Each row comes from the steps of one path. Every step used is in the known rows, and no mark comes twice. Write the path behind each row, first mark first.
Known rows
kadam > doti > zizev: -.18, .02, -.04, .04, -.11, .05, -.03, .33, .06, .01, .19, .13, -.07, .07, .21, .39, .41, .00, .07, -.18
dimev > kadam > doti > rizetaf > dirag: .18, -.02, -.42, .12, .50, -.06, .09, .58, -.28, .84, .09, -.42, .28, .88, .29, .23, -.51, -.02, -.36, .04
somudu > zizev > dimev > kadam > doti: -.30, -.37, -.23, -.20, .36, -.23, .01, .48, .12, .24, .15, -.40, -.28, -.02, .01, .65, .20, -.35, -.17, -.11
dimev > kadam > doti: -.02, -.11, -.34, .00, .23, -.03, -.02, .28, -.10, .42, .20, -.25, -.07, .31, .26, .50, -.01, -.05, -.10, -.13
doti > zizev > dimev > kadam: -.41, -.06, -.21, -.15, .10, -.04, .14, .47, -.04, -.08, -.29, -.15, -.10, .00, -.19, .15, .20, -.25, -.07, .12
zizev > dimev > fizet: -.08, -.21, .20, .02, .17, -.25, .06, .40, .09, -.20, -.11, -.24, .19, -.40, -.33, -.10, -.07, -.02, .21, -.12
zizev > dimev > kadam > doti > rizetaf: -.06, -.29, -.33, .03, .53, -.23, .18, .56, -.14, .55, .11, -.58, .15, .37, .01, .43, -.25, -.13, -.30, .00
dimev > fizet: .08, .02, .15, .06, .07, -.14, -.13, .26, .07, -.09, -.05, -.02, .16, -.14, -.08, .01, -.05, .04, .29, -.21
banev > somudu > zizev > dimev: -.39, -.10, .15, -.21, -.05, -.31, -.09, .31, .10, .06, .03, -.22, -.27, -.18, -.35, .15, .51, -.32, .08, .02
zizev > dimev > kadam > doti > rizetaf > dirag: .01, -.27, -.36, .09, .57, -.18, .29, .74, -.24, .75, .01, -.61, .28, .64, .04, .17, -.56, -.10, -.41, .10
rizetaf > dirag > banev > dimev > fizet: .05, -.07, .03, .39, .29, -.04, .50, .72, -.06, .20, .13, -.18, .45, -.23, -.02, -.69, -.02, .09, -.14, .06
doti > rizetaf > dimev > fizet: .11, .27, .29, .10, .49, .02, -.16, .31, -.03, .03, .05, -.11, .26, .15, -.05, -.03, -.09, .00, .22, -.17
dirag > banev > dimev > fizet: -.04, -.07, .07, .35, .25, -.10, .40, .53, .07, .00, .24, -.18, .32, -.52, -.05, -.43, .28, .06, -.05, -.01
doti > zizev > dimev: -.39, -.12, .08, -.08, -.08, -.06, .14, .33, .09, -.31, -.17, -.01, -.02, -.24, -.25, -.02, .30, -.12, .01, .05
kadam > doti: .04, -.11, -.08, .10, .01, .00, -.02, .16, .03, .20, .28, -.08, -.03, .08, .24, .30, .08, .09, .01, -.20
dirag > banev > doti > rizetaf > dimev: -.40, .18, .03, .16, .45, .06, .45, .30, -.21, .28, .56, -.26, .17, .11, -.11, -.36, .16, .10, .10, .13
somudu > zizev > dimev > kadam > doti > rizetaf: -.18, -.32, -.28, -.12, .58, -.33, -.02, .58, .05, .49, .17, -.53, -.04, .28, -.04, .67, .00, -.36, -.32, -.03
kadam > doti > rizetaf > dimev > fizet: .13, .15, .21, .20, .54, -.01, -.16, .43, -.02, .20, .37, -.19, .28, .22, .19, .30, -.01, .06, .21, -.35
zizev > dimev: -.13, -.23, .04, -.06, .06, -.12, .19, .14, .05, -.11, -.08, -.18, -.01, -.25, -.22, -.10, -.02, -.07, -.06, .02
rizetaf > dimev > kadam > doti: -.13, .06, -.21, .00, .42, .26, -.03, .18, -.13, .24, .27, -.18, -.19, .34, .37, .45, .09, -.04, .01, -.23
dirag > banev: -.08, .00, .08, .13, .05, .12, .27, .20, -.13, .02, .19, -.13, .07, -.24, -.08, -.25, .02, .00, -.04, .01
rizetaf > dirag > banev: -.02, .03, .03, .18, .09, .16, .41, .36, -.23, .21, .12, -.15, .21, .02, -.01, -.52, -.26, .03, -.18, .08

Which path is each row?
.10, .06, .02, .23, .30, .06, .36, .49, -.32, .45, .12, -.29, .45, .33, -.07, -.51, -.46, -.01, -.30, .17 => doti > rizetaf > dirag > banev
-.21, -.27, .28, -.14, .22, -.33, -.13, .45, .30, -.26, -.04, -.16, -.04, -.48, -.36, .13, .16, -.30, .20, -.18 => somudu > zizev > dimev > fizet
.03, .13, .03, .13, .43, .14, -.02, .18, -.08, .31, .39, -.19, .09, .38, .29, .28, .02, .05, -.05, -.16 => kadam > doti > rizetaf > dimev
.00, -.14, -.44, .35, .61, -.06, .48, .69, -.16, .74, .47, -.50, .30, .24, .28, .12, .12, -.04, -.54, .14 => dirag > banev > dimev > kadam > doti > rizetaf
-.01, .20, .30, .04, .27, .12, -.16, .16, .04, -.23, .05, .03, .07, -.14, -.01, -.05, .09, .02, .38, -.26 => rizetaf > dimev > fizet
-.05, -.20, -.49, .35, .44, .08, .62, .74, -.20, .67, .37, -.41, .21, .22, .36, -.21, -.02, .02, -.49, .13 => rizetaf > dirag > banev > dimev > kadam > doti
.11, -.06, -.37, .07, .47, -.13, -.05, .41, -.18, .65, .21, -.37, .15, .59, .23, .52, -.19, -.06, -.25, -.06 => dimev > kadam > doti > rizetaf
-.29, .00, -.09, .18, .26, -.22, .47, .38, -.18, .45, .47, -.30, .28, .05, -.22, -.30, .00, .13, -.02, .18 => dirag > banev > doti > rizetaf
-.28, -.28, .12, -.18, .14, -.18, .02, .18, .20, -.15, -.01, -.17, -.19, -.31, -.25, .14, .20, -.32, -.08, .04 => somudu > zizev > dimev
.03, -.02, -.41, .32, .64, .03, .63, .71, -.30, .75, .08, -.47, .44, .43, .07, -.49, -.28, -.10, -.65, .37 => doti > rizetaf > dirag > banev > dimev > kadam
-.04, -.09, -.13, .34, .21, .14, .65, .43, -.12, .28, .16, -.17, .28, -.09, .10, -.69, -.01, .08, -.41, .25 => rizetaf > dirag > banev > dimev
-.19, -.34, -.32, -.05, .30, -.14, .18, .43, -.07, .30, .13, -.43, -.05, .08, .06, .40, -.05, -.09, -.16, -.08 => zizev > dimev > kadam > doti
.08, -.14, -.53, .24, .58, -.17, .22, .48, -.04, .72, .24, -.39, .20, .48, .33, .37, .09, -.04, -.50, .08 => banev > dimev > kadam > doti > rizetaf
-.35, -.22, .02, .02, -.05, -.07, .16, .47, .12, -.10, .10, -.09, -.04, -.15, -.01, .30, .38, -.05, .00, -.15 => kadam > doti > zizev > dimev
-.73, -.13, -.38, -.14, .11, -.27, .35, .55, -.03, .08, -.08, -.23, -.12, .04, -.28, .05, .36, -.07, .13, .23 => banev > doti > zizev > dimev > kadam
-.45, -.11, .24, -.09, .00, -.19, .17, .51, -.02, .07, .23, -.32, -.13, -.40, -.40, -.07, .54, -.34, .04, .00 => dirag > banev > somudu > zizev > dimev
.07, -.03, -.14, .40, .45, .01, .63, .57, -.19, .50, .19, -.31, .51, .20, .05, -.68, -.18, .03, -.58, .34 => doti > rizetaf > dirag > banev > dimev
-.35, -.04, -.14, .15, .10, -.09, .57, .44, -.24, .40, .36, -.20, .18, .06, -.13, -.64, -.12, .17, .04, .18 => rizetaf > dirag > banev > doti
-.37, -.07, -.37, .28, .24, .10, .48, .73, -.03, .31, .35, -.16, .06, -.05, .27, .16, .65, -.07, -.33, .04 => dirag > banev > dimev > kadam > doti > zizev
.01, .26, .07, .24, .11, -.06, .27, .64, -.41, .70, .16, -.33, .40, .48, -.14, -.49, -.15, -.01, -.14, .18 => doti > rizetaf > dirag > banev > somudu
.15, .00, .04, .48, .50, -.12, .47, .86, -.12, .47, .14, -.33, .67, .07, -.06, -.69, -.21, .06, -.30, .16 => doti > rizetaf > dirag > banev > dimev > fizet
.09, -.02, -.34, .23, .53, .05, .34, .78, -.40, .89, .30, -.51, .37, .63, .22, -.01, -.49, -.05, -.40, .04 => dimev > kadam > doti > rizetaf > dirag > banev
-.22, .15, .13, .00, -.03, -.02, .09, .52, -.19, .38, .22, -.15, -.03, .09, -.13, -.28, .28, -.25, -.01, .07 => rizetaf > dirag > banev > somudu > zizev
-.45, .20, -.21, .07, .62, .04, .43, .44, -.32, .51, .41, -.42, .11, .34, -.04, -.16, .05, -.02, .01, .17 => dirag > banev > doti > rizetaf > dimev > kadam
.10, -.15, -.22, .48, .49, .01, .64, .71, -.18, .71, .48, -.40, .46, .26, .25, -.36, -.10, .09, -.56, .12 => kadam > doti > rizetaf > dirag > banev > dimev
-.80, -.16, .00, .02, -.04, -.15, .64, .58, -.02, -.09, .25, -.18, .04, -.45, -.43, -.38, .49, -.01, .13, .19 => dirag > banev > doti > zizev > dimev
